What can hang from each mark:
luvak: fesuf tozan
tuma: fesuf
kaso: tozan
fesuf: bave kaso luvak tuma
bave: fesuf tozan
kovu: tozan turud
turud: kovu
tozan: bave kaso luvak tuma
beke: fesuf

Every row comes from one small tree of marks. The marks that hang from a mark follow it in brackets, in alphabetical order. Every link used is in the known rows. Which tree was each row made from?
Known rows:
kovu(tozan(bave luvak(fesuf) tuma) turud): [-2.13  1.97 -0.61 -0.52 -3.20 -2.89  3.62  0.00 -1.67  0.46 -0.88 -1.58
  1.72 -1.08 -1.19 -0.19  3.05  1.87  0.85 -3.85  0.98 -0.17 -0.54]
kaso(tozan(bave(fesuf(tuma)) luvak)): [ 0.32  4.08 -0.25 -0.46  2.37 -1.98  3.62  1.48 -1.32 -0.11  0.30 -4.46
  2.15 -0.97  1.00 -0.32  2.93  0.47 -0.13 -1.84  0.30 -1.82  0.03]
tozan(bave(fesuf) kaso luvak tuma): [ 0.05  3.10  0.00 -1.52 -4.83 -1.88  3.08  1.52 -0.10  1.19 -1.35 -3.90
  2.02 -0.83 -1.16  0.80  1.62  1.56  0.00 -2.04  1.28  2.37  1.01]
luvak(tozan(kaso tuma(fesuf(bave)))): [-1.68  2.25  1.11 -0.24 -3.94 -1.06 -0.50 -0.58 -1.01 -0.78  2.08 -0.30
  1.74 -0.90 -2.70  0.51  0.21  2.28  0.33 -1.64  0.14  1.35  1.45]
turud(kovu(tozan(luvak(fesuf) tuma))): [-1.38  1.44 -0.21  0.97 -5.39 -0.98  2.26  0.51 -1.24 -0.11  0.02  0.72
  1.41  0.16 -1.33  1.07  1.77  1.36 -0.55 -1.81 -0.97  1.29  0.17]
fesuf(bave kaso luvak(tozan)): [ 1.52  0.16  1.64 -1.73 -0.92 -1.40 -2.96  1.57  0.06 -1.21  3.28 -2.06
  1.14 -0.64 -2.61 -0.80 -0.60  3.26 -0.61 -0.49  0.63  1.79  2.74]
tuma(fesuf(bave(tozan) kaso)): [-1.20  1.42  0.71 -0.65 -1.58 -1.45 -1.82 -0.39 -0.07 -2.66  2.74 -0.84
  1.59 -1.35 -1.24  0.00 -0.34  0.93  0.03 -0.70 -1.04  2.49  2.17]
beke(fesuf(bave kaso(tozan(tuma)))): [-1.26  2.16 -0.12 -1.90 -2.49 -1.67 -0.46  0.51 -1.61 -0.59  3.15 -0.49
  2.11 -0.80 -1.00  0.34  1.05  2.49  0.14 -2.06 -1.05  0.81  2.13]
turud(kovu(tozan(luvak tuma))): [ 0.72  2.21 -0.44  0.58 -5.15 -0.91  2.48  2.24 -0.50  0.06 -0.67 -0.80
  1.21  0.38 -1.03  0.76  1.74  1.73 -0.67 -1.66 -0.74  1.29  0.10]
luvak(tozan(kaso)): [ 0.24  1.83  1.07  1.16 -1.88 -0.72 -1.87 -0.48 -0.88 -0.73  1.19 -0.36
  1.40 -0.57 -1.81  0.20  0.90  1.30 -0.29 -0.05  1.75 -0.90  0.79]
fesuf(bave luvak): [ 2.33  0.48  0.90 -2.18  0.64 -1.57 -0.61  2.19 -0.86  0.05  1.95 -2.61
  0.85 -0.60 -0.96 -0.36 -1.08  3.02 -0.74 -0.76 -0.74  2.82  1.41]
luvak(fesuf tozan(kaso)): [-2.56  0.85  1.44  1.71 -2.28 -0.85 -2.22 -2.90 -1.88 -0.91  2.10  1.69
  1.72 -0.91 -2.23  0.66  0.90  0.67 -0.15 -0.22  1.45 -1.08  0.98]
turud(kovu): [ 1.70  1.70  0.23  0.31 -2.11 -0.87 -0.49  0.56 -0.76  0.09  0.67 -1.68
  0.51 -0.45 -0.75  0.85  0.63  1.34 -1.03  1.15 -0.42  1.45  0.53]
tozan(luvak): [ 0.22  1.07 -0.32 -0.32 -0.50 -1.37  1.20  1.10  0.99 -0.61 -1.20 -1.46
  1.35 -0.18 -0.54  0.33  0.68  1.40 -0.62 -0.75  0.08  0.83  0.24]
turud(kovu(tozan(bave kaso tuma))): [ 1.26  3.15  0.53  0.10 -7.29 -1.34  1.39  1.79 -2.95  0.93  1.48 -1.66
  1.23 -0.35 -0.90  0.87  1.78  1.13 -0.08 -1.74  0.60  1.09  0.20]
bave(fesuf tozan(kaso luvak)): [ 0.56  2.34  0.23  1.35 -1.04 -0.69  0.05  0.39  0.96 -1.06 -1.69 -1.96
  2.40 -0.64 -0.80  0.71  1.46  0.70 -0.69 -0.45  0.44  2.06  1.43]
kovu(tozan(kaso tuma)): [-0.28  2.39 -0.25  0.22 -6.08 -0.80  1.92  1.45 -1.78  0.08  0.37  0.62
  1.08  0.10 -0.06  0.37  1.47  0.54 -0.08 -2.42  0.98  0.54  0.06]
tozan(bave luvak(fesuf(tuma))): [-2.16  1.54  0.47 -1.31  0.29 -2.57  2.93 -0.60 -0.05 -0.20 -0.40 -1.83
  1.77 -0.98 -0.01  0.60  1.09  0.95 -0.08 -2.07 -0.02 -0.99 -0.01]
fesuf(kaso): [ 0.18  0.90  0.00 -0.97 -2.60 -1.23 -0.89  0.28  0.57 -1.07  0.97 -0.88
  0.50 -0.51 -0.11 -0.01  0.46  0.61 -0.59  0.50  1.14  1.27  1.26]
tuma(fesuf(kaso luvak(tozan))): [-1.53 -0.58  0.36  0.42 -1.96 -1.78 -1.87  0.74 -0.18 -1.69  2.81  0.42
  1.53  0.32 -1.19 -1.27 -0.91  0.50 -0.45 -0.35  0.59  2.44  1.89]
tuma(fesuf(bave(tozan))): [-0.60  1.94  0.65 -0.03  0.39 -1.47 -0.87 -0.55 -0.98 -1.94  2.36 -1.25
  1.68 -1.38 -1.12  0.22 -0.25  0.99  0.10 -0.98 -1.72  1.50  1.37]
beke(fesuf): [-1.07  1.26 -0.69 -0.08 -0.25 -1.98 -0.84 -0.70 -1.66  0.16  1.34 -0.03
  1.75 -0.32 -0.51  0.43  0.08  0.83 -0.46 -0.42 -0.50 -0.04  0.91]
turud(kovu(tozan(bave kaso luvak(fesuf)))): [-1.16  1.87  0.72  0.91 -5.33 -1.67  0.45  0.21 -3.29 -0.11  1.56 -0.45
  2.23 -0.35 -1.45  1.19  1.76  0.56 -0.16 -1.73  0.43  0.93  0.11]

Which tree is each row?
[ 1.33  0.35  0.01 -0.98 -3.45 -1.09  1.36  3.61  0.40 -0.58  1.33  0.01
  1.06  0.56  0.65 -1.12  0.75  1.83 -0.43 -1.67  0.34  2.65  1.35] => fesuf(kaso(tozan(tuma)) luvak)
[ 0.74  1.58  0.50  0.57 -4.23 -0.68  1.92  1.95  2.60 -1.06 -2.80  0.10
  2.12 -0.10 -0.91  1.00  1.13  2.33 -0.22 -2.40 -0.26  2.36  0.81] => bave(tozan(kaso luvak tuma))
[-3.10  0.78 -0.56 -0.11 -5.66 -1.35  2.40  0.30 -0.29 -1.02  0.15  1.67
  1.58  0.08 -0.84  0.32  1.76  0.49 -0.08 -2.94  0.24  0.68  0.61] => kovu(tozan(luvak(fesuf(kaso)) tuma))
[ 1.09  3.43  0.02  0.84  2.25 -0.90  1.44 -0.30  0.96 -0.82 -1.15 -2.81
  1.11 -1.05  0.88  0.22  1.57  0.25 -0.97 -0.04 -0.42 -0.59  1.21] => bave(fesuf(tuma) tozan)
[-2.70  1.41  0.86 -1.18 -2.24 -2.30  2.41 -0.67 -0.31 -0.21 -0.72 -0.96
  2.21 -0.73 -0.02  1.01  0.94  1.13 -0.01 -2.37  0.71  0.45  0.14] => tozan(bave kaso luvak(fesuf(tuma)))
[-1.19  1.46  1.61 -0.45 -3.24 -0.73 -0.28 -1.58 -0.64 -0.93  1.23  0.68
  1.65 -1.59 -1.80  1.44  0.59  2.39  0.08 -1.83 -0.99  1.63  1.55] => luvak(fesuf(bave(tozan(kaso tuma))))
[ 1.13  2.91  1.49 -1.11 -0.07 -0.89  0.44  0.45  0.88 -1.39 -0.29 -1.75
  1.39 -1.22  0.15  1.00  0.46  2.68 -0.52 -1.53 -0.88  0.89  1.21] => fesuf(bave(tozan(kaso)) tuma)
[ 2.37  2.59  0.14  0.51 -2.23 -1.76  0.26  2.09 -3.84  1.02  2.74 -3.76
  1.25 -0.34 -0.68 -0.30  1.26  0.29 -0.79 -0.39  0.35  1.01  0.93] => turud(kovu(tozan(bave(fesuf(luvak)))))
[-1.57  2.49 -0.35 -0.79 -1.34 -1.35  3.10  1.71 -0.67 -1.08  1.07 -0.97
  2.23 -0.52 -0.60  0.04  1.43  1.95  0.39 -3.05 -1.74  1.51  0.40] => kaso(tozan(luvak tuma(fesuf(bave))))
[-0.91  1.47 -0.22  0.81 -2.29 -1.30  2.52  1.20  2.22 -1.60 -1.62  0.17
  2.14 -0.14 -0.87  0.37  0.68  1.26  0.01 -2.45 -1.62  2.07  0.68] => bave(tozan(luvak tuma(fesuf)))
[-1.21  2.53 -0.03  0.36 -7.46 -1.84  2.48  1.98 -2.25  0.09  0.75 -1.03
  2.26  0.14 -1.18  0.85  1.36  0.85  0.15 -2.80 -0.18  2.70  0.13] => turud(kovu(tozan(bave kaso luvak tuma(fesuf))))
[ 0.25  2.10  0.40 -1.73 -5.53 -1.95  3.07  2.21  0.57  0.72 -1.50 -2.32
  1.92 -0.46 -1.08  0.89  1.12  2.32  0.29 -2.82  1.02  2.04  0.35] => tozan(bave kaso luvak tuma)
[-0.92  0.57  0.97  0.53 -1.76 -2.26 -1.11  0.91 -2.28 -0.44  3.02 -0.85
  2.21 -0.11 -1.43 -0.94 -0.67  0.56  0.12 -1.36  0.84  1.68  1.16] => tuma(fesuf(luvak(tozan(bave kaso))))
[ 1.70  0.76  0.56 -1.07 -1.28 -2.00 -0.04  3.17 -1.40 -0.60  3.12 -1.92
  1.47 -0.16  0.52 -1.42  0.89  0.99 -0.15 -1.35  1.04  1.02  1.19] => fesuf(kaso(tozan(bave)) luvak)
[-2.20  1.28  0.96 -1.07 -1.16 -1.09 -1.33 -1.59 -2.23 -1.70  4.07  0.12
  1.39 -1.62 -0.87  0.33  1.28  1.19  0.06 -0.72 -0.22  0.24  1.56] => luvak(fesuf(bave kaso(tozan)))
[ 1.76  1.01  0.45 -1.64 -3.34 -1.86  1.69  3.78 -0.56 -0.04  2.30 -1.72
  1.29  0.00  0.31 -1.20  1.10  1.70  0.03 -2.27  0.74  1.86  1.24] => fesuf(kaso(tozan(bave tuma)) luvak)
[ 0.83  2.56 -0.37 -0.21 -2.00 -2.61  0.65  1.28 -3.77  1.09  0.84 -3.87
  1.70 -0.78 -0.15 -1.23  2.17  0.99  0.10 -1.86  2.58  1.86  0.50] => kovu(tozan(bave(fesuf(luvak)) kaso) turud)
[-1.33  1.27  0.13  0.88 -4.60 -1.05  2.03  1.21  1.94 -1.66 -1.97  0.91
  2.58  0.09 -0.88  0.78  0.52  1.29  0.05 -2.66 -0.85  3.50  0.85] => bave(tozan(kaso luvak tuma(fesuf)))
[-0.59  0.29 -0.56 -1.01  1.12 -2.32  1.04  1.09 -0.22  0.44  0.11  0.00
  1.78  0.77  1.08 -0.34 -0.87  1.76 -1.07 -1.60 -1.09  1.19  1.08] => beke(fesuf(luvak tuma))
[-2.97  1.40 -1.16 -0.11 -5.68 -1.63  2.80  1.62 -0.12 -1.40  0.20  0.74
  1.78  0.48 -0.42 -0.26  1.14  0.01  0.07 -3.07 -0.03  1.93  0.52] => kovu(tozan(luvak tuma(fesuf(kaso))))
[ 1.61  1.49  0.26 -1.67 -1.23 -2.37 -0.34  1.48 -1.33  0.59  2.19 -4.61
  1.07 -0.89 -0.40 -0.93  0.39  0.40 -0.55  0.08  1.60  1.95  1.94] => tozan(bave(fesuf(kaso luvak)))
[-3.08  1.21  0.25 -0.27 -0.78 -1.14  1.18 -1.49 -0.54 -1.65  1.58  1.37
  1.14 -0.56  1.51  0.08  1.71  0.06 -0.44 -1.02  0.06 -0.97  0.65] => luvak(fesuf(kaso(tozan) tuma))
[-1.28  1.23  0.02 -2.15 -1.64 -2.06 -2.42 -0.65 -1.27 -0.64  3.00 -1.04
  1.74 -0.98 -1.52  0.47 -0.32  2.10 -0.34 -0.58 -0.60  1.42  2.44] => beke(fesuf(bave kaso))
